Known rows, with every step that occurs
vudi-tudeb-tunavu-ziboz: 2.339 0.254 0.212 -0.561 2.267 -1.348 -0.869 1.810 -1.630 -0.811 -1.188
 0.329 -1.590 0.104 -0.036 -2.375 -0.805 2.570 -0.174 -0.591 -1.022
 2.082 1.238 0.409 1.090
zilub-tunavu-ziboz: 1.951 3.173 -0.965 1.173 1.220 -1.610 -0.771 -0.895 -1.159 -1.294 -0.330
 -0.091 -0.895 -2.000 -1.152 0.738 0.115 -0.338 -1.453 1.350 -0.545
 -2.597 2.253 0.989 0.485
tunavu-zilub-tudeb-ziboz: 0.401 -0.120 -1.343 -0.048 -1.118 -1.919 0.424 -2.297 -1.058 -0.222
 -0.365 0.133 1.323 0.159 0.471 -0.562 0.797 3.017 -0.221 -0.483 0.205
 -5.158 2.029 -3.207 -0.846
vudi-tudeb: 2.367 -1.048 1.467 -0.002 0.791 -1.342 2.315 1.463 1.181 2.347 -0.962
 2.165 0.943 0.612 0.154 -0.387 -0.124 -2.505 0.009 -1.079 0.237 0.451
 2.289 -0.838 0.196
zilub-tudeb-ziboz-tunavu-vudi-silu: -1.719 -1.350 -1.306 0.539 -0.109 0.589 -2.379 -3.990 -1.946 -1.020
 0.539 -0.655 1.305 1.113 -1.207 0.199 -0.146 1.176 0.399 -1.872 1.173
 1.946 -1.202 0.405 1.227
vudi-silu: 1.099 1.512 -0.569 1.556 -4.197 0.007 -0.401 -0.153 -0.602 1.628 0.125
 -0.990 1.830 0.730 -1.307 1.613 0.442 -5.404 0.429 -1.530 0.995 1.171
 -2.336 1.611 2.342
silu-ziboz-tunavu: -0.326 2.207 -0.449 -1.606 1.963 0.960 0.740 -1.766 -2.904 -0.428 0.426
 -1.136 -2.984 -0.379 3.040 1.248 0.388 0.683 -0.441 0.938 -1.233 1.055
 -0.462 -0.897 -0.213
silu-tunavu: 1.987 0.780 0.726 -0.874 -1.231 1.893 1.722 0.528 0.937 0.879 0.322
 -2.585 -1.238 -1.103 1.315 1.260 0.299 -1.921 0.705 1.324 -1.883 0.191
 0.362 2.914 0.083
silu-zilub-tunavu-vudi-tudeb-ziboz: 1.208 -0.594 1.470 0.394 2.552 -0.887 -1.336 -1.669 0.208 -1.363 -0.088
 4.360 0.127 -0.188 -0.886 0.018 -0.103 1.332 -1.222 0.995 0.258 -0.393
 4.747 -2.287 -1.100
tudeb-silu-tunavu-ziboz: 0.869 1.357 0.778 0.051 1.323 1.591 -1.291 -0.418 -0.193 -2.297 -0.429
 -1.771 -1.361 0.553 1.156 -0.356 -0.528 -0.060 -0.441 1.329 -2.124
 -0.798 -2.358 2.791 0.742
tudeb-tunavu: 2.184 0.548 -0.041 -0.319 -2.554 -0.179 -0.634 3.866 -1.991 1.606 0.312
 -2.261 -1.157 -1.609 -1.893 -0.680 0.094 -0.340 1.039 -0.104 0.007
 3.244 0.763 1.664 -0.623
ziboz-tunavu-vudi: -2.440 -1.347 -0.437 0.141 1.369 0.265 -0.518 -0.785 -0.680 0.444 0.117
 -0.263 -0.032 -1.555 -0.713 1.285 -0.633 0.127 -0.298 -0.168 1.307
 4.839 3.023 0.754 -0.809
silu-ziboz-tunavu-vudi-tudeb: -0.679 -2.434 1.639 -0.944 5.262 0.519 1.538 -0.475 0.543 0.251 -0.477
 2.017 -0.555 0.347 0.860 -0.089 -1.154 0.836 -0.766 -0.187 -0.615 2.524
 3.202 -1.123 0.219
silu-vudi: -0.714 -0.061 1.558 -0.840 -3.041 0.908 1.082 2.241 -0.288 0.831 1.099
 2.111 0.985 -0.406 0.355 0.622 -0.133 0.046 -0.277 -0.454 0.138 2.196
 0.654 3.009 -0.169
tunavu-vudi-silu: -0.749 -0.755 -0.144 2.031 -2.030 0.711 -1.347 -0.325 0.336 1.069 0.251
 -0.606 2.621 0.110 -2.880 1.882 -0.576 -4.480 0.052 -1.531 1.482 3.438
 -0.311 2.277 2.432
ziboz-tunavu-zilub-tudeb: -1.496 -0.373 -3.019 -0.459 0.135 -2.324 2.273 -1.002 1.897 1.158 -0.700
 -2.008 0.983 -0.385 0.796 -0.757 0.706 2.056 1.004 -1.041 0.901 -3.752
 -0.489 -2.154 -0.371
ziboz-tunavu-vudi-tudeb-silu-zilub: -2.053 -0.451 1.189 1.103 1.609 -0.038 -2.553 0.660 3.602 -0.891 -0.460
 3.005 0.010 1.321 -0.855 -0.612 -0.428 -3.356 0.330 0.433 1.793 3.204
 -1.846 -0.692 -0.748
silu-tunavu-ziboz: 1.380 1.752 -0.072 -0.463 1.318 0.399 -0.050 -1.184 -0.391 -1.597 -0.651
 -1.774 -1.621 -0.376 2.065 0.233 -0.384 0.877 -0.435 1.120 -2.269
 -0.128 0.563 2.518 1.391
ziboz-tunavu-zilub-tudeb-silu-vudi: -3.494 -1.659 0.473 -0.716 -1.424 1.248 0.771 1.537 1.055 -0.729 1.109
 0.764 0.928 1.159 0.493 -1.378 0.006 3.237 0.227 -0.693 0.568 -1.519
 -4.665 1.527 -1.201
silu-vudi-tudeb-ziboz-tunavu: -0.440 -0.408 0.572 -2.049 1.416 0.339 0.845 -2.373 -4.040 -1.291 0.539
 2.970 -2.328 0.866 3.925 -0.932 0.513 6.069 -0.541 -0.277 -0.207 1.830
 1.005 -1.872 -1.414
zilub-tudeb-ziboz: 1.768 0.042 -0.389 -0.355 -0.686 -1.650 -1.249 -2.860 -2.260 -0.455
 -0.130 0.328 0.983 0.662 -0.545 -0.874 0.622 1.794 0.187 -0.857 -0.086
 -3.032 2.188 -1.992 -1.280
tudeb-tunavu-vudi-silu-zilub: -1.100 1.041 -0.443 1.512 -2.340 0.120 -3.857 0.654 2.519 -0.283 0.132
 0.605 1.028 0.011 -2.832 0.546 -0.324 -4.543 1.050 -0.556 1.790 5.181
 -1.155 1.660 2.217
tudeb-ziboz: 1.734 1.426 0.318 0.074 -1.971 -0.581 -1.056 -1.292 -3.711 -0.121 0.087
 1.282 0.022 -0.003 0.445 0.893 0.746 0.299 -0.700 0.335 0.118 -0.398
 2.797 -1.592 -1.090
tunavu-vudi-silu-zilub-tudeb-ziboz: -0.409 -0.196 -0.545 0.433 -0.496 -1.161 -3.939 -3.926 0.426 -1.854
 0.057 1.655 1.965 1.260 -1.596 -0.636 0.207 0.352 0.337 -1.115 0.942
 -0.634 0.855 -1.624 0.422
vudi-tudeb-tunavu-zilub: 0.813 -1.136 -0.667 0.106 -1.181 -1.048 3.116 4.371 1.192 2.299 -0.685
 -0.658 -0.086 -1.030 0.527 -0.831 0.052 1.749 0.297 -0.062 0.098 -0.702
 1.011 -1.461 0.323

Rows
-2.911 -1.183 1.002 -0.205 3.376 2.245 -1.255 -0.745 -1.139 -1.047 0.477
 -0.520 -0.968 -0.318 -0.346 1.243 -1.009 -0.016 -1.002 0.974 -0.223
 3.273 0.086 0.723 -0.772 -> tudeb-silu-ziboz-tunavu-vudi
0.087 -0.935 0.591 -0.503 1.475 1.906 -1.550 -0.439 -0.443 -0.649 0.603
 -1.674 0.459 0.819 -1.857 0.114 -0.974 -0.930 0.051 -0.527 -1.961 0.535
 -1.729 1.591 2.380 -> zilub-tudeb-tunavu-vudi-silu-ziboz
-0.050 1.764 -1.112 -0.911 -0.274 -0.233 -0.714 -3.127 -5.128 -0.846
 0.409 0.021 -2.390 -0.139 2.622 0.478 1.022 3.520 -0.223 0.411 0.374
 1.460 1.023 -2.083 -1.718 -> tudeb-ziboz-tunavu
-2.247 1.348 -1.110 -0.081 0.285 0.890 2.256 0.199 -0.303 -0.048 -0.048
 -1.370 -1.488 -0.277 3.306 1.460 0.435 0.909 -0.936 1.346 -0.299 -2.775
 -2.587 -2.281 -0.086 -> tudeb-silu-ziboz-tunavu-zilub
-0.746 -1.042 -0.477 1.513 -1.551 -0.633 -0.035 1.640 2.544 0.824 -0.389
 -1.434 2.357 0.972 -2.013 -0.910 0.129 -2.353 0.491 -0.522 0.999 -4.874
 -3.903 -0.446 -0.912 -> tunavu-zilub-tudeb-silu
1.670 -2.183 1.988 -1.531 -0.475 0.586 1.308 5.064 -0.637 1.192 0.528
 1.343 -1.040 -0.148 -0.689 -2.407 -0.548 3.118 0.798 -0.767 -0.575
 3.815 0.316 1.887 -0.420 -> silu-vudi-tudeb-tunavu
0.123 3.064 -0.776 1.569 -3.747 -0.975 -2.514 -0.518 2.599 0.372 -0.061
 1.264 1.387 0.685 -1.153 1.340 0.638 -7.170 0.915 -0.636 1.818 2.296
 -2.261 0.497 2.463 -> vudi-silu-zilub
-2.245 -1.227 -0.273 -0.073 1.586 0.560 -1.406 -2.453 -2.863 -0.939
 0.350 0.614 -0.635 -0.975 0.083 0.930 -0.366 2.973 -0.729 0.198 1.010
 4.142 3.806 -0.503 -1.387 -> tudeb-ziboz-tunavu-vudi
0.036 0.490 -0.798 0.099 -1.794 0.790 3.938 1.491 2.689 1.501 -0.176
 -2.571 -0.051 -1.639 2.426 1.757 0.485 -0.897 0.048 1.428 -0.971 -2.961
 0.509 0.465 0.694 -> silu-tunavu-zilub
1.156 1.874 -0.341 0.035 0.188 0.963 -0.847 -2.103 -0.519 -1.820 -0.303
 -1.937 -0.954 0.683 1.670 0.369 -0.245 -0.605 -0.040 0.074 -2.093
 -0.020 -1.863 3.077 3.085 -> vudi-silu-tunavu-ziboz
-0.183 -3.021 2.676 1.494 1.686 0.764 -0.538 2.655 2.015 0.727 -0.499
 1.960 1.744 1.506 -2.709 -0.593 -1.115 -3.413 -0.495 -0.287 0.879 1.213
 -0.857 0.759 -0.967 -> tunavu-vudi-tudeb-silu
-0.512 2.293 0.750 1.768 -2.558 -0.349 -3.188 1.566 3.115 -0.051 -0.208
 1.713 0.670 0.638 -1.654 0.473 0.335 -6.785 0.508 0.912 1.708 1.278
 -2.765 0.246 -0.616 -> tudeb-silu-zilub
-1.304 -3.223 1.563 0.225 1.775 2.563 -0.746 0.499 3.180 -0.429 0.440
 -2.162 1.023 -0.166 -2.594 -0.021 -1.216 -1.060 0.469 0.708 -0.842
 0.739 -0.239 3.627 -0.703 -> zilub-tudeb-silu-tunavu-vudi
1.672 1.574 -0.608 -0.147 0.210 -1.088 -1.831 1.259 -2.671 -1.006 -0.700
 -1.377 -1.574 -0.838 -0.536 -1.367 -0.588 1.777 -0.111 -0.016 -0.749
 2.498 0.763 1.459 0.759 -> tudeb-tunavu-ziboz
-0.334 -1.765 0.211 -0.548 -1.438 -0.111 3.561 4.939 1.471 1.711 -0.116
 0.656 -0.066 -0.764 1.077 -1.171 -0.195 3.358 0.070 -0.172 -0.135
 -0.076 0.509 -0.366 0.263 -> silu-vudi-tudeb-tunavu-zilub
0.394 1.153 1.041 0.656 1.575 2.176 -0.431 -0.913 -0.457 -0.520 0.949
 -0.725 0.158 -0.516 -1.557 2.628 -0.518 -3.367 -1.466 1.199 -1.484
 -1.217 -0.347 1.561 2.330 -> zilub-tunavu-vudi-silu-ziboz
0.928 -2.175 1.900 0.076 2.020 -0.480 -0.219 -0.992 -1.703 -0.247 -0.446
 3.646 0.861 0.608 0.003 -0.170 -0.473 1.714 -1.129 -0.288 0.083 0.967
 4.977 -2.013 -0.844 -> tunavu-vudi-tudeb-ziboz
-1.150 0.036 -1.648 -0.520 0.365 -1.085 3.079 -1.160 -1.455 0.272 -0.570
 0.818 -1.074 -0.201 4.007 0.344 0.858 3.926 -0.767 0.267 0.613 -2.086
 1.386 -4.405 -0.502 -> vudi-tudeb-ziboz-tunavu-zilub
1.215 0.151 1.794 0.049 -1.461 3.087 0.309 1.456 1.073 0.005 0.523
 -2.912 -1.169 0.270 0.304 0.659 0.093 -2.786 0.670 1.524 -1.659 -0.670
 -3.204 3.460 -0.800 -> tudeb-silu-tunavu
-1.555 0.044 -2.758 -0.598 0.565 -0.872 1.826 -2.521 1.434 0.180 -0.238
 -2.197 0.663 0.762 1.411 -0.425 0.479 1.720 0.592 -1.076 -0.167 -4.856
 -2.690 -2.122 1.333 -> vudi-silu-ziboz-tunavu-zilub-tudeb
-0.062 0.566 -1.787 -1.400 0.736 -1.114 -0.707 -4.358 -3.906 -1.204
 0.344 -0.450 -1.653 0.168 1.661 -0.939 0.945 4.354 0.519 -0.649 0.288
 -0.500 0.529 -2.327 -1.726 -> zilub-tudeb-ziboz-tunavu
0.712 -0.461 -0.922 -0.626 -0.399 -0.518 0.988 -2.430 -0.409 -0.800
 -0.010 -0.877 0.502 0.208 1.731 -0.636 0.793 3.957 0.222 0.279 -1.262
 -5.532 1.200 -2.001 -0.767 -> silu-tunavu-zilub-tudeb-ziboz
1.717 2.178 0.863 2.097 0.177 -0.791 -1.103 1.541 3.540 -0.407 0.488
 2.184 -0.501 -0.953 -3.062 0.708 0.689 -4.924 -0.319 2.243 1.050 -2.989
 -1.003 0.207 -1.267 -> vudi-tudeb-silu-zilub-tunavu
-2.573 -1.807 1.124 -0.165 -2.289 1.151 0.642 2.661 2.067 -0.035 0.970
 1.115 2.211 1.038 -0.680 -1.109 -0.207 1.093 0.058 -0.539 0.401 -2.299
 -3.792 2.136 -0.757 -> tunavu-zilub-tudeb-silu-vudi
0.618 -1.944 2.630 -1.086 0.315 0.031 2.628 2.453 1.454 1.434 -0.079
 4.074 1.038 0.978 0.977 -0.832 -0.379 -0.212 -0.379 -1.182 -0.235 1.497
 1.438 0.995 0.254 -> silu-vudi-tudeb
2.960 -1.206 1.001 -0.787 -0.098 -0.549 0.837 4.278 -0.659 1.894 -0.335
 -0.224 -1.097 -0.432 -1.245 -2.096 -0.224 0.809 1.016 -0.754 -0.382
 2.920 1.008 0.334 -0.437 -> vudi-tudeb-tunavu
1.482 0.244 -1.077 -0.610 -1.337 -1.741 -2.267 2.117 1.477 0.257 -0.065
 -1.581 -0.304 -0.694 -2.896 -2.630 0.117 0.078 2.298 -0.646 0.301 1.506
 -0.673 0.628 -0.483 -> silu-zilub-tudeb-tunavu
-1.414 -0.169 -2.444 -1.057 1.546 -1.426 2.432 -1.649 1.555 0.436 -0.394
 -2.106 0.181 -0.082 1.736 -0.610 0.386 2.222 0.393 -0.442 -0.402 -4.846
 -0.725 -2.546 0.180 -> silu-ziboz-tunavu-zilub-tudeb
-1.593 1.237 -2.253 0.051 -1.247 -0.916 2.139 -1.238 -2.284 0.108 -0.151
 -0.374 -1.200 -0.883 3.569 1.121 1.093 4.043 -0.761 0.758 0.772 -1.802
 1.025 -3.516 -0.893 -> tudeb-ziboz-tunavu-zilub
1.263 -1.159 2.248 1.251 0.120 0.326 0.252 2.843 1.068 1.241 -0.526
 1.453 0.980 1.932 -1.425 -0.737 -0.300 -4.002 -0.146 -0.356 0.598
 -0.646 -2.502 0.115 -0.946 -> vudi-tudeb-silu
-2.817 -1.978 0.377 -0.644 4.341 1.556 -1.405 -1.584 0.147 -1.276 0.433
 -0.827 -0.292 0.154 -1.072 0.046 -1.064 1.292 -0.393 0.332 -0.372 1.422
 -0.276 0.504 -0.911 -> zilub-tudeb-silu-ziboz-tunavu-vudi
-0.427 2.465 -0.746 -1.216 0.641 1.576 0.121 -2.663 -3.067 -0.627 0.720
 -1.678 -2.344 0.769 2.806 1.488 0.374 -0.313 -0.177 -0.030 -1.090 1.004
 -2.901 -0.490 1.397 -> vudi-silu-ziboz-tunavu
1.520 3.752 -0.588 1.630 -1.246 -1.598 -0.900 0.577 2.591 0.092 0.652
 1.037 -0.471 -2.797 -2.608 2.034 1.076 -4.255 -0.174 2.269 1.151 -1.939
 1.459 0.531 -0.860 -> silu-zilub-tunavu
-0.388 -0.592 -2.115 0.397 -1.098 -2.510 2.204 0.032 3.115 1.940 -0.808
 -1.417 2.632 -0.394 -0.750 -0.548 0.461 -0.730 0.783 -1.152 0.859
 -4.994 0.537 -1.622 0.258 -> tunavu-zilub-tudeb
